What can hang from each mark:
Z_950: Z_176 Z_387
Z_176: Z_278 Z_406 Z_836
Z_836: Z_176 Z_406
Z_406: Z_176 Z_278 Z_836
Z_387: Z_950
Z_278: Z_176 Z_406 Z_836

Every row comes from one small tree of marks. The marks that hang from a mark follow it in brackets, in the order of their numbers. Every link used is in the known rows. Which tree was each row made from?
Known rows:
Z_176(Z_406(Z_278) Z_836): [-0.04  0.20  0.05 -0.24 -0.01  0.09  0.25 -0.29  0.09 -0.01 -0.09 -0.13
 -0.24 -0.04 -0.14  0.24 -0.02  0.06 -0.21]
Z_278(Z_406 Z_836(Z_176)): [-0.03  0.10 -0.20  0.20  0.30  0.34 -0.31  0.06 -0.08  0.12 -0.10 -0.09
 -0.15 -0.20  0.03 -0.06  0.13 -0.01  0.17]
Z_406(Z_176): [ 0.01  0.12  0.06  0.09  0.07 -0.06  0.01  0.22  0.06 -0.01 -0.03  0.01
  0.20  0.10  0.30 -0.17  0.12 -0.15  0.08]
Z_278(Z_176): [-0.02  0.06 -0.05  0.14  0.14  0.02 -0.02  0.09 -0.06  0.07 -0.01  0.01
  0.02  0.11  0.16 -0.19  0.03 -0.07  0.11]
Z_278(Z_836(Z_176)): [-0.08  0.09 -0.04  0.32  0.09  0.05 -0.17  0.15 -0.10  0.11 -0.03 -0.05
 -0.12  0.21  0.06  0.10  0.11 -0.05  0.14]
Z_387(Z_950(Z_176(Z_406(Z_278) Z_836))): [-0.03  0.00  0.10 -0.15 -0.08 -0.11  0.12 -0.05  0.08 -0.08  0.17  0.17
 -0.10  0.01 -0.18  0.03 -0.09 -0.04  0.03]
Z_950(Z_176(Z_278 Z_406 Z_836) Z_387): [-0.03 -0.22  0.15 -0.09 -0.39 -0.02  0.12 -0.29 -0.16 -0.02  0.08  0.22
  0.47  0.02 -0.05  0.16 -0.10  0.30 -0.30]
Z_176(Z_406(Z_836)): [-0.04  0.10 -0.23  0.01  0.07 -0.01  0.15  0.04  0.09 -0.01 -0.20 -0.24
 -0.23  0.09  0.02  0.13  0.04 -0.05  0.00]
Z_950(Z_176 Z_387): [ 0.10 -0.35  0.08  0.01 -0.20 -0.05 -0.10  0.00 -0.15 -0.02 -0.04  0.13
  0.43  0.02  0.15 -0.09 -0.08  0.09 -0.17]
Z_176(Z_406): [-0.04  0.08 -0.26 -0.16 -0.01 -0.06  0.16 -0.07  0.03  0.02 -0.31 -0.18
  0.00 -0.06  0.10 -0.03  0.06 -0.05 -0.04]
Z_406(Z_278 Z_836): [ 0.09  0.19  0.13  0.02  0.18  0.00 -0.01  0.30  0.23 -0.05  0.01 -0.28
 -0.67  0.23 -0.18  0.23 -0.10 -0.11  0.01]
Z_387(Z_950): [ 0.01  0.13  0.06 -0.14 -0.09 -0.26  0.06  0.19  0.05 -0.04 -0.17 -0.03
 -0.09 -0.18 -0.05 -0.09 -0.07 -0.20  0.18]
Z_950(Z_176(Z_836(Z_406))): [ 0.07 -0.13  0.13  0.09 -0.09 -0.01  0.00 -0.19 -0.03  0.01  0.15 -0.11
  0.20 -0.10  0.01  0.05  0.03  0.01 -0.05]
Z_387(Z_950(Z_176)): [ 0.02 -0.06  0.08 -0.06 -0.11 -0.24  0.01  0.14  0.03 -0.07  0.09  0.14
  0.03 -0.03 -0.06 -0.11 -0.07 -0.14  0.16]
Z_836(Z_176 Z_406(Z_278)): [ 0.04  0.13 -0.12 -0.10  0.28 -0.08 -0.19 -0.08  0.01  0.10 -0.17 -0.28
 -0.39 -0.13  0.04 -0.06  0.24 -0.08  0.00]
Z_387(Z_950(Z_176(Z_836(Z_406)))): [ 0.02 -0.02  0.15 -0.04 -0.11 -0.14  0.04 -0.02  0.03 -0.05  0.12  0.04
  0.03 -0.16 -0.12 -0.02 -0.05 -0.09  0.11]
Z_387(Z_950(Z_176(Z_406 Z_836))): [-0.04 -0.03  0.07 -0.09 -0.13 -0.15  0.12 -0.06  0.03 -0.07  0.12  0.17
  0.03 -0.04 -0.12  0.02 -0.06 -0.05  0.07]
Z_406(Z_176 Z_278 Z_836): [ 0.06  0.23  0.19  0.16  0.31  0.12 -0.03  0.41  0.30 -0.09  0.26 -0.07
 -0.51  0.46  0.00  0.10  0.02 -0.12  0.04]
Z_387(Z_950(Z_176(Z_406))): [-0.02 -0.06 -0.05 -0.11 -0.08 -0.19  0.07  0.05  0.05 -0.07  0.07  0.14
  0.02  0.00 -0.06 -0.10 -0.04 -0.10  0.12]

Write each row's tree:
[ 0.03  0.09 -0.19  0.18  0.44  0.35 -0.18  0.12  0.03  0.05  0.02 -0.09
 -0.24 -0.14  0.04 -0.18  0.02 -0.03  0.19] : Z_278(Z_176 Z_406(Z_836))
[-0.03  0.14 -0.20 -0.11  0.10  0.18  0.09 -0.02  0.12  0.01 -0.13 -0.21
 -0.30  0.14 -0.06  0.06  0.03  0.01 -0.07] : Z_176(Z_406(Z_278(Z_836)))
[ 0.02  0.22  0.02 -0.09 -0.10 -0.09  0.00  0.12  0.04  0.03 -0.15 -0.20
 -0.06 -0.29 -0.12  0.06 -0.05  0.02  0.11] : Z_176(Z_278(Z_406(Z_836)))
[-0.02  0.00  0.13 -0.09 -0.22 -0.32  0.05  0.14  0.03 -0.06  0.13  0.16
  0.07 -0.02 -0.13 -0.06 -0.09 -0.08  0.16] : Z_387(Z_950(Z_176(Z_278)))
[-0.13  0.09 -0.16  0.27  0.11  0.11 -0.10  0.06 -0.08  0.11 -0.05 -0.04
 -0.14  0.24  0.06  0.11  0.14 -0.01  0.09] : Z_278(Z_836(Z_176(Z_406)))
[ 0.00  0.11 -0.04  0.03  0.30  0.35 -0.09 -0.16 -0.06  0.08  0.00  0.00
  0.00 -0.35  0.04 -0.18  0.01  0.04  0.08] : Z_278(Z_176(Z_836) Z_406)
[ 0.07 -0.30  0.25  0.03 -0.26  0.01 -0.03 -0.16 -0.17 -0.02  0.04  0.17
  0.44 -0.04  0.06  0.07 -0.11  0.15 -0.24] : Z_950(Z_176(Z_836) Z_387)
[-0.06  0.00  0.01 -0.14 -0.20 -0.26  0.11  0.05  0.04 -0.06  0.11  0.17
  0.06  0.01 -0.14 -0.05 -0.06 -0.03  0.12] : Z_387(Z_950(Z_176(Z_278 Z_406)))
[ 0.04 -0.10  0.03 -0.04 -0.15 -0.12 -0.05 -0.01 -0.03  0.01  0.13  0.06
  0.25 -0.10 -0.02 -0.08 -0.03  0.06  0.04] : Z_950(Z_176(Z_278(Z_406)))
[ 0.13 -0.27  0.22 -0.03 -0.16  0.13 -0.07 -0.22 -0.10 -0.02  0.05 -0.01
  0.29 -0.12  0.00  0.05 -0.06  0.16 -0.27] : Z_950(Z_176(Z_836(Z_406(Z_278))) Z_387)
[ 0.04 -0.33 -0.08  0.06 -0.11  0.06 -0.02 -0.04 -0.08 -0.05  0.00  0.10
  0.24  0.16  0.08  0.03 -0.05  0.15 -0.21] : Z_950(Z_176(Z_406(Z_836)) Z_387)
[ 0.07  0.14 -0.10  0.10  0.33  0.24 -0.14  0.22  0.13 -0.02 -0.07 -0.15
 -0.11 -0.22  0.13 -0.13  0.07 -0.11  0.14] : Z_278(Z_406(Z_176 Z_836))
[-0.03 -0.26 -0.02  0.05 -0.31  0.09 -0.01 -0.10 -0.14  0.00  0.08  0.15
  0.42  0.18 -0.01  0.05 -0.06  0.27 -0.19] : Z_950(Z_176(Z_278(Z_836) Z_406) Z_387)
[-0.11  0.11 -0.06  0.08  0.11  0.15  0.14 -0.20 -0.06  0.07  0.05  0.05
  0.01  0.10  0.06 -0.01  0.04  0.06 -0.02] : Z_278(Z_176(Z_406 Z_836))
[-0.10  0.11 -0.19 -0.14  0.18 -0.20 -0.02 -0.08 -0.04  0.07 -0.15  0.10
 -0.29  0.14  0.08  0.02  0.16 -0.03 -0.05] : Z_836(Z_176(Z_406(Z_278)))
[ 0.01 -0.30  0.07 -0.04 -0.22  0.09  0.06 -0.29 -0.15 -0.03  0.01  0.18
  0.42  0.01  0.06  0.08 -0.07  0.21 -0.31] : Z_950(Z_176(Z_406 Z_836) Z_387)
